Each row comes from the steps of one walk. Every step used is in the known rows, and no mark comes twice. Write the walk behind each row, first mark first.
Known rows
P -> B: [  2.9   9.0 -10.7  -0.9   8.5  -6.0   2.5 -10.3 -11.9   2.3   8.6  -5.1
  -1.5   2.6  -3.0   1.3 -11.0  -8.1   7.0   4.0   3.6  18.7   3.1  -1.5
  -6.8]
M -> D -> A -> B -> F: [-14.8  -6.8   0.3 -21.1 -15.1  12.7   3.9  10.3  -1.8  -0.8 -21.7  -0.9
  -5.6   6.9   7.4  -3.7 -58.6 -38.4  12.4  27.6 -15.8 -43.5  28.7   6.2
   3.7]
F -> P -> Z: [ 16.4  20.6 -11.6  -7.2   3.5   5.2   4.2   4.6  -4.5   0.0   4.6 -10.9
  -5.0  17.3   0.6   2.9 -23.0  21.2  15.2   1.1  17.1   4.7  22.8   2.9
   0.0]
J -> Z -> P: [ 17.3 -25.4  17.5  -0.2  -3.9  -5.5   4.4   2.5 -21.9 -11.8  -1.5  -2.7
   5.7  13.4   4.4  -0.2  52.4  -2.5  12.4 -24.2  -0.1   4.0  21.2  -6.4
  -1.6]
B -> P -> A -> D -> M: [ 13.3  -1.0  29.3  12.3   3.4   6.4  -6.3 -11.4   3.3 -36.3  14.4   9.2
  -4.5   7.6  -6.0  19.0 -16.6  -8.2 -23.5  15.8  -9.2  34.1  12.5   6.9
  -0.2]
F -> P -> B -> A -> D: [  4.7   1.3 -15.8  11.8   4.7  -5.3  -0.1 -10.0  -5.1 -46.6   3.1 -16.1
   2.3  12.1  -1.9   5.3 -75.8   0.3   6.3   4.0  16.5  48.0  29.7  -2.0
  -1.7]
M -> D -> A -> P -> B -> F: [-12.2   8.9 -10.5 -14.2  -4.2   9.9  11.8 -10.2 -18.7 -15.4 -10.1  -1.7
 -20.6   6.0   5.3 -14.1  12.9 -49.6  11.9  18.6  -1.6 -25.1  47.3  10.6
  -2.9]
M -> D -> A -> B -> P: [-10.9 -14.2  11.4 -20.9 -12.8   9.8   2.8   4.6   1.7   1.5 -24.4  -2.4
  -9.4  12.3  -3.9  13.4 -40.8  -7.8  18.0  28.2 -26.9  -9.6   8.9   7.9
   4.4]
Z -> P -> F: [  7.0  -6.7  14.4  -0.4  -1.4  -1.2  -0.8 -14.3 -23.9  -8.2  -5.3   1.6
   2.8  14.6  -4.9   0.4   2.7 -32.0  11.6  -4.2  -3.4   6.0  31.3  -5.3
   5.9]
M -> D -> A: [ -2.6  -5.8  -5.9 -19.2 -11.5  12.0   5.1   1.3   2.7   6.3 -21.7   4.4
  -3.6   6.4   2.9  -7.8 -24.7  -7.3   7.5   6.0  -9.7 -23.3  11.1   6.4
  -0.7]
B -> F -> P: [-11.9  11.1  -9.9  -4.7  -4.4  -2.0   4.3  -0.1 -11.5 -25.8  -7.3 -11.5
  -6.8  12.1   6.7  -1.5  -9.8  -9.9   8.2  -1.3   6.5 -20.2  26.8   0.1
   0.3]
B -> P -> Z: [ 20.4  10.5   1.2  -9.9   3.7   3.1   2.8   1.9 -22.8  11.3  10.0  -8.3
 -12.4  12.7  -7.0  11.2  24.7   7.6   5.1  -6.9 -13.1   2.4  -9.2   1.7
   1.3]
D -> A -> P: [-12.6  -8.6   1.0  14.2  -3.8  12.9   6.9  -3.2  17.2 -13.8  -4.0  -0.1
 -13.8  -6.5   3.1  -4.9  38.8 -19.7   4.8  15.9   1.1  -7.5  39.9  11.7
   3.0]
A -> P: [ -6.5   1.1   9.2   8.8   3.4   4.4   1.8  -3.3   5.7 -13.8   6.1   2.0
 -11.8  -5.8   0.3  -2.9  38.2  -6.2  -1.8  13.8  12.3   7.9  24.7   7.1
   3.5]
M -> D -> A -> B -> P -> Z -> J: [  7.0 -27.9  10.0 -21.0  -7.4  17.2   3.1   9.3  -5.4  20.0 -11.7  -4.6
 -13.2  29.7  -2.8  10.0 -42.1 -29.9  21.8  33.3 -12.3 -46.7  23.7  11.6
   0.9]
M -> D: [  3.7   4.5   1.2 -24.2  -4.8   4.9  -0.3   0.8  -7.2   5.7 -13.3   6.8
  -2.6   6.4   0.4  -6.6 -28.2   5.7   2.2   3.2   0.3  -9.5  -4.7   1.9
  -0.4]
J -> Z -> P -> A -> B: [  8.9 -23.4  38.9   3.0   1.2  -2.3  -2.7   3.2 -16.5 -22.0   1.0   7.0
   4.8  17.5   3.1   7.9   5.1  -4.0  18.5   2.8   6.1  36.8  32.7  -2.4
   2.7]
J -> Z -> P -> A -> D -> M: [ 34.9 -22.8  39.5  15.7   1.7   2.6  -3.2  -4.5  -4.2 -44.5  15.4  11.6
   9.7  13.7   4.3   3.0   0.8 -11.0 -13.0  -5.2   7.8  34.0  45.5   0.4
  -2.9]
B -> F -> P -> A -> D: [-11.7  13.6   8.9   9.8   1.5   8.0  -0.1  -7.2 -12.6 -53.9  -1.0   1.2
  -1.8  11.8   4.5   2.3 -59.7 -21.4  -6.1  -5.0  11.8   2.5  38.2   3.2
   3.0]
P -> Z: [23.0 11.7 -5.5 -6.8  3.9  6.3  1.7  6.4 -9.8 17.0 10.9 -3.2 -2.7  6.7
 -2.0 -0.4 -8.0  4.1  3.8 -2.2  3.7 -1.5  3.1  1.0  0.5]
J -> Z -> P -> B: [ 21.6 -17.8   6.2  -1.3   4.7 -12.2   6.3  -7.2 -33.7 -11.2   5.7  -7.4
   4.3  15.6   0.9  -0.8  41.2 -10.2  21.8 -21.2   3.0  24.4  22.5  -7.6
  -8.5]
B -> A: [  6.5 -11.0  -5.6  -0.5  -3.7  -2.9  -2.5   1.9  -3.3 -16.2  -4.4  -5.2
  -2.1   6.0   0.6  -0.8  11.4   2.5  -2.1   0.4  -1.4  19.9   1.6  -1.6
   3.0]
F -> P -> B -> A -> D -> M: [ 19.5   2.1 -11.7  13.8   3.5  -5.9  -1.8 -10.4  15.2 -48.8  12.1 -15.2
   3.8  11.4   0.4   7.5 -62.4   2.5  -7.8  26.5  18.2  53.3  44.5   2.0
  -5.5]
M -> D -> A -> B -> P -> F: [-11.2   2.8  14.3 -19.6 -11.6  13.4   3.7  -8.4  -9.1  -5.5 -25.6   0.1
 -14.9  18.9 -12.1  12.0 -30.5 -29.8  24.3  34.6 -24.2  -9.1  10.6   7.0
  12.4]
P -> A: [ -2.1   6.3  11.4   1.1   6.0   3.5  -3.2  -3.8  -5.9 -11.3   1.0  10.8
  -4.4   6.3  -2.1   0.7   4.2   0.1  -3.3   2.3   5.8  23.1   3.2   3.3
   0.3]

Which walk is each row?
[-20.8   1.3  -5.9 -21.0 -15.8  11.8   6.2   8.2   3.1 -18.0 -28.7  -8.8
  -7.2  17.1   9.0  -1.4 -79.2 -18.5  22.7  30.5  -2.5 -36.8  48.1   7.7
   3.7] : M -> D -> A -> B -> F -> P
[  4.1  14.8  13.0  12.0   1.4   6.5  -3.2  -7.4   7.0 -56.9   8.8   3.7
  -1.2  11.2   5.7   5.0 -60.0 -21.5 -17.0  17.3  14.4   6.2  52.0   6.4
  -1.5] : B -> F -> P -> A -> D -> M
[ -6.9 -13.3  29.7  -1.6  -0.2  -0.7  -5.7   3.3 -23.6 -18.7  -0.2   5.2
   1.7  16.0   6.6   6.2 -48.0 -38.1   6.0  11.7  -4.3   8.2  50.0   0.2
   3.1] : Z -> P -> A -> B -> F
[ 14.8  -9.6  -7.9  -0.8   4.3   4.8   2.2   0.7  -0.9  -0.3   5.8 -10.1
  -5.1  26.6   2.3  -0.1 -20.3  -5.9  16.2   8.9  27.0 -27.3  35.4   3.9
  -3.8] : F -> P -> Z -> J
[ -9.0  -6.8  17.2  -0.7  -1.4  -1.1  -2.6   3.5  -0.6  -4.5  -1.9  -6.9
  -7.4   4.5  -6.0  19.8 -16.1   2.4  10.4  21.6 -16.0  12.6  -4.0   1.4
   4.7] : A -> B -> P
[ 25.0  -4.5  -5.1  16.2   5.6  -4.5  -4.7  -8.6   9.0 -33.2  18.2  -7.7
   6.5   2.6  -0.5   3.7 -49.3 -16.3 -15.6  22.8   5.1  46.2  25.3  -0.1
  -5.5] : P -> B -> A -> D -> M
[ 28.4 -24.7   0.7  -1.4  -0.1 -14.7   4.3  -7.2 -37.9 -28.2   1.2 -13.0
   3.0  21.0   1.7  -2.7  49.1  -8.0  21.3 -19.7   2.0  44.7  22.1  -9.1
  -5.5] : J -> Z -> P -> B -> A
[ 19.0  -4.5  10.2  15.7  -0.4   4.6  -4.3  -0.3  23.0 -18.8  15.3   2.7
   8.2  -4.6   0.9   4.5 -44.3 -11.3 -23.7  18.3   2.1   7.1  22.4   3.3
  -2.0] : A -> D -> M
[-13.8   1.9   6.9  -0.9  -4.1   0.3  -1.5   9.4  -4.8  -7.1   0.8  -5.2
  -1.9   0.1   4.5   3.4 -38.7 -29.6   3.7  21.7  -4.4 -19.3  17.9  -0.1
   4.1] : A -> B -> F
[  7.0  -3.0  -9.3  -4.4  -0.4   4.7   4.5   3.0 -16.5  -8.3   5.6 -13.6
  -9.4  29.7   6.4  -3.0 -10.0 -33.1  11.0   3.8  21.3 -57.4  44.9   3.1
  -2.8] : B -> F -> P -> Z -> J
[  9.5 -19.6  16.8  -0.7   3.1   5.6  -2.5   6.7  -8.3  12.8  12.3  -9.6
 -10.7  22.7  -5.3  18.1 -20.4 -21.9  13.4  27.4  -1.6 -23.5  11.7   4.4
   1.6] : A -> B -> P -> Z -> J
[ 20.6 -12.3  -1.1   0.0   4.4   6.5  -0.5   1.9  -6.9  17.4  13.4  -2.7
  -3.5  16.6   0.7  -1.9  -3.1 -24.2   4.0   6.7  13.5 -36.4  16.8   2.6
  -3.5] : P -> Z -> J
[ -3.0 -10.8   3.0  10.0  -1.2   1.1  -1.3  -2.8   4.2 -30.2   1.8  -3.2
 -14.2   0.3   0.9  -3.1  42.9  -6.3  -2.1  14.6  10.5  29.6  23.9   5.6
   6.4] : B -> A -> P
[ 14.3   1.6  23.0  17.2   5.0   8.3  -6.6  -6.9  16.2 -30.9  14.9  14.2
   3.9  -0.8   0.3   4.1 -47.0 -12.2 -26.9  19.5   8.4  28.4  24.5   6.6
  -1.5] : P -> A -> D -> M
[ 44.7 -31.1  10.5  14.3   0.7 -10.5  -0.7  -5.9 -14.6 -47.1  17.3  -9.6
  11.6  14.2   2.8   1.8  -1.6 -16.3  -3.2  -2.7   4.2  50.7  45.5  -6.3
  -7.5] : J -> Z -> P -> B -> A -> D -> M
[  5.4 -14.8  23.4   0.0   4.7  -0.7  -4.2  -5.7 -16.9 -12.2  -1.3   9.7
   3.2  14.7   2.1   2.1 -10.0 -12.4   1.8  -9.1   0.3  27.7  34.7   0.5
  -1.6] : Z -> P -> A
[-10.0  -5.8   3.1 -11.1  -8.3  16.4   6.6  -3.1   7.3  -6.7 -17.0   6.3
 -15.9   0.3   3.3 -10.1  10.6 -12.7   6.6  18.6   1.4 -16.1  34.9  13.2
   2.8] : M -> D -> A -> P
[ -3.9   7.7  -1.2   8.5  11.5  -2.1   3.9 -14.6  -6.2 -12.3  13.0  -3.3
 -13.2  -2.5  -1.8  -2.6  31.7 -12.3   6.0  17.1  16.2  26.9  27.5   4.1
  -3.1] : A -> P -> B
[ 29.9 -28.3   7.5  12.0   1.5  -9.3   2.0  -7.7 -33.3 -42.5   8.0 -11.0
   9.6  15.1   0.9   1.3  -8.5 -14.7   8.0 -23.3   3.5  45.8  28.5  -9.5
  -3.1] : J -> Z -> P -> B -> A -> D
[-21.5   6.8  -0.3  -1.4  -4.3  -0.7   0.7   6.6  -1.2 -22.6  -5.7 -13.0
  -4.7  10.2   6.4   7.0 -54.8 -10.9  15.2  24.5   8.5 -12.0  35.7   1.1
   4.5] : A -> B -> F -> P
[  7.6 -13.5   1.4  13.1  -3.2   2.7  -4.9   0.0  -0.5 -32.0   1.9  -3.5
   5.4  -0.4  -0.2   2.2 -46.0  -6.4 -12.2  -3.5  -2.3  23.0   5.9  -0.9
   4.6] : B -> A -> D
[ 13.2   0.0   5.8 -26.5  -6.8  16.7   4.0   9.1  -7.8  18.7 -11.9  -5.5
 -12.6  20.4  -4.7  11.9 -48.4  -1.7  21.0  26.1 -22.9 -12.7  11.5   9.6
   4.9] : M -> D -> A -> B -> P -> Z
[-11.0  14.6  -4.6   4.7   7.1  -1.8   6.3  -9.5 -22.9 -20.8  14.1  -5.7
 -17.1  -0.4   2.8  -6.5  37.1 -42.7   3.3  11.0   9.6  -1.7  34.7   3.5
  -2.1] : A -> P -> B -> F
[ 13.0 -10.9   0.8  -2.2   8.7 -11.3   1.6 -10.5 -26.2   0.8   4.6  -6.1
   6.1  11.2   1.1   0.6 -19.2 -20.0  11.5  -6.2  -0.8  24.4  33.6  -5.4
  -7.7] : Z -> P -> B
[  1.2   1.2  19.7  14.2   6.4   9.5  -4.8  -7.0  -3.7 -28.2   7.0  13.4
   3.3   1.3  -2.1   3.6 -53.1  -8.6 -14.9  -2.3   4.1  24.5   9.8   3.6
   2.6] : P -> A -> D
[ -9.6   8.3   5.8  -9.6  -8.5  19.7   8.0 -16.1   0.4 -15.0 -18.9   9.1
 -20.4   7.0  -5.1 -10.8  24.0 -37.7  14.5  25.7   2.5 -15.5  38.6  11.8
  10.6] : M -> D -> A -> P -> F
[ -5.3   8.7  11.8  12.6   5.0   8.8  -2.0  -7.7   2.6 -44.3   0.1   5.2
   0.6   9.1  -0.7   6.2 -72.6   6.0  -2.1  -0.1  19.0  31.6  28.5   4.2
   2.1] : F -> P -> A -> D
[ 15.9 -20.5  29.4   0.4   1.5  -1.8   1.1  -3.7 -27.6 -23.8  -1.1   8.8
   2.8  19.3   2.5  -0.3  49.6  -1.4  11.8 -24.6   3.8  29.8  23.8  -3.3
  -1.6] : J -> Z -> P -> A
[ -2.8  12.7  10.6  -3.5  -1.4   1.0   1.5 -17.9 -23.7 -12.8  -5.2  -2.6
 -13.0  11.8 -14.0  11.7  37.2 -18.0  10.2   2.7 -16.0   5.9 -10.0  -1.2
   9.0] : B -> P -> F
[ 14.0   6.4  11.8  -7.5   3.2   4.5  -0.8   8.8 -12.2  14.1   9.0 -10.3
 -10.5  12.6  -8.0  20.0 -22.8   5.5  14.1  18.7 -11.0  10.5  -1.1   1.9
   5.7] : A -> B -> P -> Z
[  0.2  13.0 -12.5  -1.4  -7.1  12.6   8.1  14.9   0.0  -6.7  -5.0 -18.7
  -8.1  17.8   5.8   3.0 -60.4 -23.3  24.8  24.2   1.3 -33.0  55.4   6.9
   3.9] : D -> A -> B -> F -> P -> Z
[-11.3   4.8   5.6  14.4  -4.1  15.7   7.6 -14.7   8.6 -21.9  -5.9   1.9
 -18.1   0.9  -5.5  -6.3  50.2 -43.3  13.6  23.1   2.8  -8.6  42.1   9.5
  10.9] : D -> A -> P -> F
[ -7.7  15.8  12.6  10.1   2.6   8.4   2.2 -17.8  -4.0 -19.8   4.8   5.3
 -16.5   1.5  -6.5  -3.7  43.9 -29.0   5.7  21.5  11.9   8.0  26.6   4.9
  11.2] : A -> P -> F
[ -8.1  13.3   6.3   0.9   4.3   1.9  -0.5  -7.3   2.4 -27.3  -3.6   3.4
  -5.4  15.3  -0.4   3.5 -17.3  15.9   7.2   5.3  17.0  30.1  24.2   5.3
  -0.5] : F -> P -> A
[  9.9   7.8  16.8  16.7   5.0   7.5  -4.5  -8.3  24.5 -46.9  10.1   6.3
   2.5  11.4   1.1   7.1 -65.2   7.3 -15.0  22.6  21.2  36.5  44.5   7.9
  -1.9] : F -> P -> A -> D -> M
